Every row comes from one small tree of marks. Brackets hold a mark, then the marks that hang from it, in the order of their numbers. Every link used is in the known rows. Which tree was each row made from?
Known rows
[k_326 [k_941 k_157 k_456 [k_761 k_886]]]: [ -6.1  24.8 -62.6   0.1   2.1 -14.0  12.4   6.2  62.0   4.0  22.2   0.1
  -7.3   6.2  -1.9  -9.2  30.2  15.4 -31.3  28.2  18.6 -21.5  -1.1   5.4
   7.7  42.8  14.4]
[k_886 [k_992 k_410 [k_905 [k_157 k_941]]]]: [-79.8  31.3 -37.7  35.3  -1.4 -12.4 -17.1   1.0  16.9  -7.4  15.8  11.2
 -23.6   4.1  19.4   2.3  35.0  19.9  -0.5 -38.6  16.6   4.7  -4.0 -19.1
  28.0  12.3  16.8]
[k_761 [k_886 [k_992 k_905]] [k_941 k_326 k_456]]: [-47.3  14.5 -60.7   3.3   7.2  -8.8  -1.5   7.4  51.7  -8.6   1.9  -5.3
 -19.9 -17.3  15.7  20.4  44.1  -6.7 -32.8  -2.3  26.5  17.3  -9.2  -3.4
  28.7  30.6   6.9]
[k_817 [k_941 k_157 k_326 [k_761 [k_886 k_992]]]]: [-46.2  22.5 -42.8  31.2  -2.7   9.0  10.4 -12.3  76.4  -8.6  25.1  20.0
 -28.6   0.8 -10.5   1.5  25.0   3.4 -26.5  32.6  27.5 -26.7  -0.9   6.6
   8.5  42.0 -23.9]
[k_817 [k_941 k_157 k_456 [k_761 k_886]]]: [ -2.2  28.5 -45.6  20.2  14.3 -21.3  12.2  -7.2  69.7   1.7  22.1  11.6
 -12.3   4.7  -6.7  -9.2  27.0  10.3 -15.4  42.8  18.4 -49.8   4.5  13.5
   8.6  44.1  -6.3]
[k_905 k_817]: [-15.4   2.6   7.1   9.9  35.2  -2.0 -10.2  -8.5  16.5  -4.1   6.3   5.3
   1.4   6.9   1.1   0.6  11.3  -0.8   2.8  -3.4  -3.8  -7.3  13.7  -2.9
   1.1   6.6   8.1]
[k_18 [k_941 k_157 k_326 k_456 k_761]]: [ 19.0  23.8 -74.7  10.7  21.8 -37.3  22.1 -26.2  56.9  -4.3  20.4  -6.0
  -0.4  -6.7  -7.2   5.3  24.7  16.8  -0.3  27.4  38.4 -23.3   1.7   4.2
  29.2  33.8 -21.0]
[k_992 k_410 [k_905 [k_157 [k_941 k_456 k_761]] k_817]]: [-54.4  37.7 -73.9  38.4  65.8 -34.3  -8.6  -6.9  55.2 -12.1  23.6   1.0
 -10.2  12.9   8.8  -4.8  54.6  20.5  -2.0 -13.6  32.6  -3.1  20.1 -19.8
  26.3  28.2  30.8]
[k_18 [k_941 k_157 k_326 k_456]]: [ 22.0  26.1 -61.5   0.3   6.4 -45.6  16.8 -37.2  36.5  -4.3  10.9  -6.5
  -1.4 -11.4   3.1   9.8  20.6  21.0  13.6   3.7  27.1 -33.3   2.4   2.6
  40.0  28.0 -15.7]
[k_992 k_410 [k_905 [k_157 k_941] k_817]]: [-71.6  37.6 -50.0  36.8  46.8 -14.8 -19.7 -10.3  29.1  -9.2  11.3   5.8
 -13.6  10.7  14.0  -6.1  43.5  14.8  10.2 -33.8  19.3  -5.5  21.0 -18.7
  29.2  11.6  36.8]
[k_18 k_941]: [ 15.4  12.5  -2.4 -13.3  11.1 -21.6  -1.3   7.3  20.1   3.3  -6.1  -4.4
   6.9  -7.9   9.6  -9.5  10.1   3.4  12.9   1.9  11.9 -10.3  -1.9   9.1
  13.6   3.1  -3.4]
[k_817 [k_941 k_326 k_456 k_761]]: [ 19.8  14.3 -50.0   8.8  18.4 -28.3  17.8 -27.5  47.0 -11.7   4.2  -2.4
   0.2  -8.4  -5.7   1.1  22.0  14.7  -5.2  12.2  37.0  -5.7  15.0   0.7
  27.3  22.5 -24.9]
[k_886 [k_992 k_410 k_905]]: [-47.5   2.7  -9.7  25.9 -22.3  15.2 -18.9  -0.6  10.2  -6.5  13.1   7.6
 -31.8   0.9  18.8   8.9  23.4  -2.6 -16.3 -34.1  10.2  20.8 -18.1 -10.5
  11.5   2.0   4.2]
[k_817 [k_941 k_157 k_326 k_456 k_761]]: [ 15.8  27.3 -69.3  28.1   7.5 -25.4  20.6 -38.8  58.2  -8.1  17.7   8.5
 -13.1   2.4 -14.0   9.8  23.8  26.2  -4.7  19.0  30.4 -32.3  12.6   7.0
  33.5  33.8 -28.6]
[k_456 [k_941 k_157 k_326]]: [-11.5  23.3 -61.4  11.7  11.4  -5.4  23.4 -38.0  25.4   3.1  13.2   0.5
 -14.2   8.0  -4.2   7.8  -1.9  27.2   2.3  -2.8  15.1 -13.1   3.9   8.3
  28.9  17.7  -7.3]
[k_157 [k_941 k_456 [k_761 [k_886 [k_992 k_410]]]]]: [-65.1   7.2 -40.9  22.5  27.6 -17.5   3.8  26.5  33.4  -8.2  23.1   7.5
 -11.5   2.7  20.4  -6.7  34.2  10.9 -32.6  13.1  32.3  10.6 -13.0 -19.9
  -2.3  29.0  10.6]
[k_941 k_157 k_326 k_456 [k_761 [k_886 [k_992 k_410]]]]: [-56.0   9.8 -52.3  35.4  -0.7   0.7  13.5 -15.3  48.9 -17.8  43.1   5.4
 -28.2   1.0   3.0  15.0  31.7   4.7 -42.0  15.2  40.5   3.7 -15.0 -18.6
  -3.1  43.8  -9.3]
[k_157 [k_941 k_326]]: [-27.3  10.7 -56.6   3.7  19.8 -11.0  12.9  -9.1  -4.1  -6.5 -11.5  -4.9
   7.1  -9.3  -0.8  -1.4   8.8  13.4   8.7 -10.1  22.8   6.1  14.7  -6.1
  26.5   0.9   0.5]
[k_326 [k_941 k_157 k_761]]: [ -5.6  20.5 -41.0  11.7  -5.8   8.0   8.2  -0.9  46.4   6.9  15.6   6.2
 -13.3  12.9 -10.5  -7.6  18.3  22.8 -18.7  11.3  11.4 -17.0   0.2  12.8
  13.5  18.0   2.2]
[k_886 [k_992 k_410 [k_905 [k_817 [k_941 k_456 k_761]]]]]: [-35.6  20.7 -28.8  47.4  31.5 -16.9 -19.9 -18.9  74.4 -12.5  27.8  18.4
 -31.5   9.5  18.2   6.6  55.0  14.1 -18.0 -15.5  26.3  -6.9   2.5  -6.2
  28.7  28.4  -3.5]
[k_886 [k_992 k_410 [k_905 k_157 k_817]]]: [-72.5  22.9  -0.7  40.7  13.5   0.8 -30.8 -18.2  39.7 -16.0  32.6  12.5
 -29.4  11.5  15.3  12.4  41.2   3.3  -7.8 -34.5   7.2   2.7   0.5 -24.0
  12.0  18.6  18.8]
[k_941 k_761]: [ -4.0  -3.4  -8.4   6.3  12.2   6.4   7.1  11.6  20.4  -1.3  10.1  -0.2
   0.4   4.4  -7.4  -6.2   5.6  -6.4 -12.6  19.0  12.9  11.9   0.0   0.8
 -11.8   4.8  -4.6]

Write each row's tree
[-44.8   8.9 -44.9   2.7  39.2   2.0   9.8  40.4  31.2   2.5  -1.0  -1.2
   3.2  -1.3  -1.2 -24.9  18.5  -5.7 -15.6  32.7  20.6   0.4   6.3  -0.5
  -8.6  15.6  17.7] => [k_157 [k_941 [k_761 k_886]]]
[-57.4  32.1 -60.8   7.0  11.1 -24.5  -2.4  -0.8  68.4 -15.3  13.3  -4.2
 -15.8 -12.2  11.5  22.5  48.7  -0.2 -28.3  -6.1  25.5  10.0  -1.7 -10.1
  25.7  41.8  11.2] => [k_761 [k_886 [k_992 [k_905 k_157]]] [k_941 k_326 k_456]]
[-33.6  11.6 -85.9  -0.8  43.6 -20.4  23.7  12.4  28.5  -9.7   2.0 -12.0
   9.6 -11.5  -1.8  -9.4  26.2   2.1 -17.6  23.7  41.5   9.2  12.8 -10.0
   7.9  27.9   7.2] => [k_157 [k_941 k_326 k_456 [k_761 k_886]]]
[-31.0  22.7 -78.4   8.0  30.4  10.7  30.9  -7.0  57.8   1.4  23.1  -1.5
 -14.1   8.1  -8.5  -9.6  10.2   4.0 -24.5  34.5  31.9  -8.2   2.0   8.5
   2.5  33.7   0.2] => [k_456 [k_941 k_157 k_326 [k_761 k_886]]]
[-72.5  32.5 -25.8  23.5   4.2 -21.2 -17.0  15.0  59.6 -10.8  22.4   2.4
 -24.3   2.9  27.1  12.8  54.5   5.4 -33.1 -16.9  22.4   7.3 -17.0 -13.8
  20.3  34.4  26.3] => [k_761 [k_886 [k_992 k_410 [k_905 k_157]]] [k_941 k_456]]
[-17.5  36.7 -63.6  57.4  35.5 -13.9 -10.2 -32.1  74.3  -5.2  28.2  16.8
 -34.1  17.0   3.7  -1.5  54.5  21.0  -7.6  -3.2  26.1 -37.3  13.0   6.6
  37.6  35.1   1.1] => [k_992 k_410 [k_905 [k_817 [k_941 k_157 k_456 k_761]]]]
[ -3.4  27.5 -80.4  -2.3  25.6 -28.0  22.7  -6.0  69.5  -6.3  19.3  -9.6
  -2.8 -12.8  -2.4  -5.9  31.0   0.5 -11.2  39.2  43.0 -22.4   1.5   2.3
  14.8  44.9  -9.3] => [k_18 [k_941 k_157 k_326 k_456 [k_761 k_886]]]
[ 14.2  26.3 -48.7   1.2 -14.3 -29.3   5.4 -23.9  30.3   3.8  11.1   2.1
  -7.3   8.2   3.9   5.9  20.9  36.7  -4.0  -5.7   4.3 -28.0   0.9   7.9
  33.7  25.3   7.3] => [k_326 [k_941 k_157 k_456]]
[-17.9  12.5 -76.7  11.5  20.8  -6.8  24.2 -12.6  48.0  -9.4  24.8  -3.3
 -10.5  -2.7 -13.0   4.6  20.7  -3.0 -25.1  38.9  31.3 -11.8   4.4  -5.2
  -0.3  42.1  -5.3] => [k_941 k_157 k_326 k_456 [k_761 k_886]]
[-22.6  11.2 -31.0  -8.0  43.4   5.5  18.1  28.1  45.0   7.0  12.5  -5.1
  -2.6   7.2   3.0 -22.0   6.0  -3.5 -25.2  31.5  18.2  10.2  -5.0   9.1
 -15.4  21.3  12.4] => [k_456 [k_941 [k_761 k_886]]]
[-42.6  39.8 -24.7  45.1  36.2  -5.6 -18.7 -16.5  74.9 -13.3  21.5  13.4
 -21.7  16.9   2.8 -10.4  52.0   7.7  -4.7 -11.8  28.6 -12.4  18.9  -5.7
  19.1  20.2  11.1] => [k_992 k_410 [k_905 k_157 [k_817 [k_941 k_761]]]]
[  5.6  10.9 -67.3  21.4  10.5 -15.4  24.9 -31.1  34.2  -8.9  26.3  -1.6
  -7.4   2.5 -16.3  14.8  14.6  13.7 -13.5  22.0  26.5  -9.2   5.6  -1.2
  11.8  30.4 -18.8] => [k_941 k_157 k_326 k_456 k_761]
[-32.8  28.3 -23.9  18.5  30.0 -10.2 -19.3 -17.8  39.5  -6.7  12.9   2.5
  -7.1   6.8  -0.6   3.7  28.4  -5.8   7.3 -12.1   0.1 -11.4  19.1  -8.6
  10.8  16.8  23.9] => [k_992 [k_905 k_157 k_817]]
[-38.8  29.5 -78.0   8.8 -11.9  -2.3  -0.7   8.9  82.6   2.6  29.7   7.5
 -30.2   2.1   6.7   0.0  47.2   5.6 -38.8  17.7  16.5 -11.9 -12.8   6.4
  12.2  48.8  14.9] => [k_326 [k_941 k_157 k_456 [k_761 [k_886 [k_992 k_905]]]]]
[-73.7   8.2 -62.3  20.4  24.8 -16.2  13.5   8.8  33.9 -18.2  19.3  -1.6
 -11.2  -9.0  14.6  -1.8  36.9   8.7 -34.6   2.4  50.0  23.8  -6.3 -26.3
  10.8  31.1   2.8] => [k_157 [k_941 k_326 k_456 [k_761 [k_886 [k_992 k_410]]]]]
[-40.2  30.4 -72.9  22.2  72.7 -45.8  11.7 -25.2  51.1 -18.9  18.7  -3.3
  13.1   3.1  -9.2   5.8  34.3  22.7   2.9   5.1  33.3  -7.1  32.9 -19.4
  22.8  35.6   7.8] => [k_905 [k_157 [k_941 k_326 k_456 k_761]] k_817]
[-18.3  28.3 -54.3  12.7  37.0 -49.1  12.4   1.0  32.0  -4.5  12.9  -1.6
  11.2   6.2  -4.9  -2.8  22.6  25.3   3.1  17.0  19.7 -12.2  13.3 -11.4
  11.7  25.9   6.9] => [k_905 [k_157 [k_941 k_456 k_761]]]
[-61.6   5.4  -3.6  37.9  15.4  14.8 -28.9  -8.2  27.8  -9.4  20.3  12.9
 -31.6   6.5  20.6   9.1  36.5  -2.8 -14.2 -33.8   8.4  16.5  -5.3 -15.9
  12.8   9.2  14.0] => [k_886 [k_992 k_410 [k_905 k_817]]]
[  4.5  23.4 -31.5  19.7  13.2 -27.6   5.3  -9.4  37.6   5.6  11.1   6.3
  -6.3  12.8   0.3  21.1  18.2  27.2  -6.6   9.4   2.7 -31.7  -3.4  13.6
  29.6  23.8  -1.6] => [k_761 [k_941 k_157 k_456]]
[ 17.0  29.3 -60.5  22.1  -6.5 -34.7  15.5 -54.1  36.0  -7.4   9.2   9.5
 -11.3  -1.7  -6.6  15.7  18.0  30.6   7.9   0.6  20.1 -42.0  13.7   8.1
  47.2  31.3 -22.9] => [k_817 [k_941 k_157 k_326 k_456]]
[-31.0   7.7 -29.7  -5.0  18.4   6.5   9.6  17.2  30.6  -5.6  -8.8  -8.7
  -0.6  -8.8   2.7   1.5  21.5  -8.5 -23.0   8.3  25.6  12.4   3.6   2.3
   9.7  10.9   8.1] => [k_761 k_886 [k_941 k_326]]
[-70.3  15.0 -40.2  20.1  21.1  21.8  -0.6  25.4  56.3   0.7  26.6   4.0
 -33.9   5.7  22.2 -13.6  31.5  -5.6 -40.7  -0.2  29.3  29.8 -22.4  -5.7
  -3.0  22.5  16.6] => [k_456 [k_941 [k_761 [k_886 [k_992 k_410 k_905]]]]]
[-41.7  -3.4   4.6   6.2   9.7  15.0   0.2  31.2  41.1  -3.8  23.3   8.4
 -10.1   0.0  -0.6  -4.6  13.1 -19.7 -35.3  29.9  10.2  11.0 -14.7  -8.4
 -27.9  21.9  -1.7] => [k_941 [k_761 [k_886 k_992]]]
[-52.6  18.5 -58.2  16.7  20.7   9.2  24.6  -7.2  65.3  -1.3  35.9   8.2
 -24.5   7.0  -4.4   1.9  10.6   7.9 -33.4  26.9  25.4  -3.5 -10.2   1.5
   2.9  41.7  -9.3] => [k_456 [k_941 k_157 k_326 [k_761 [k_886 k_992]]]]
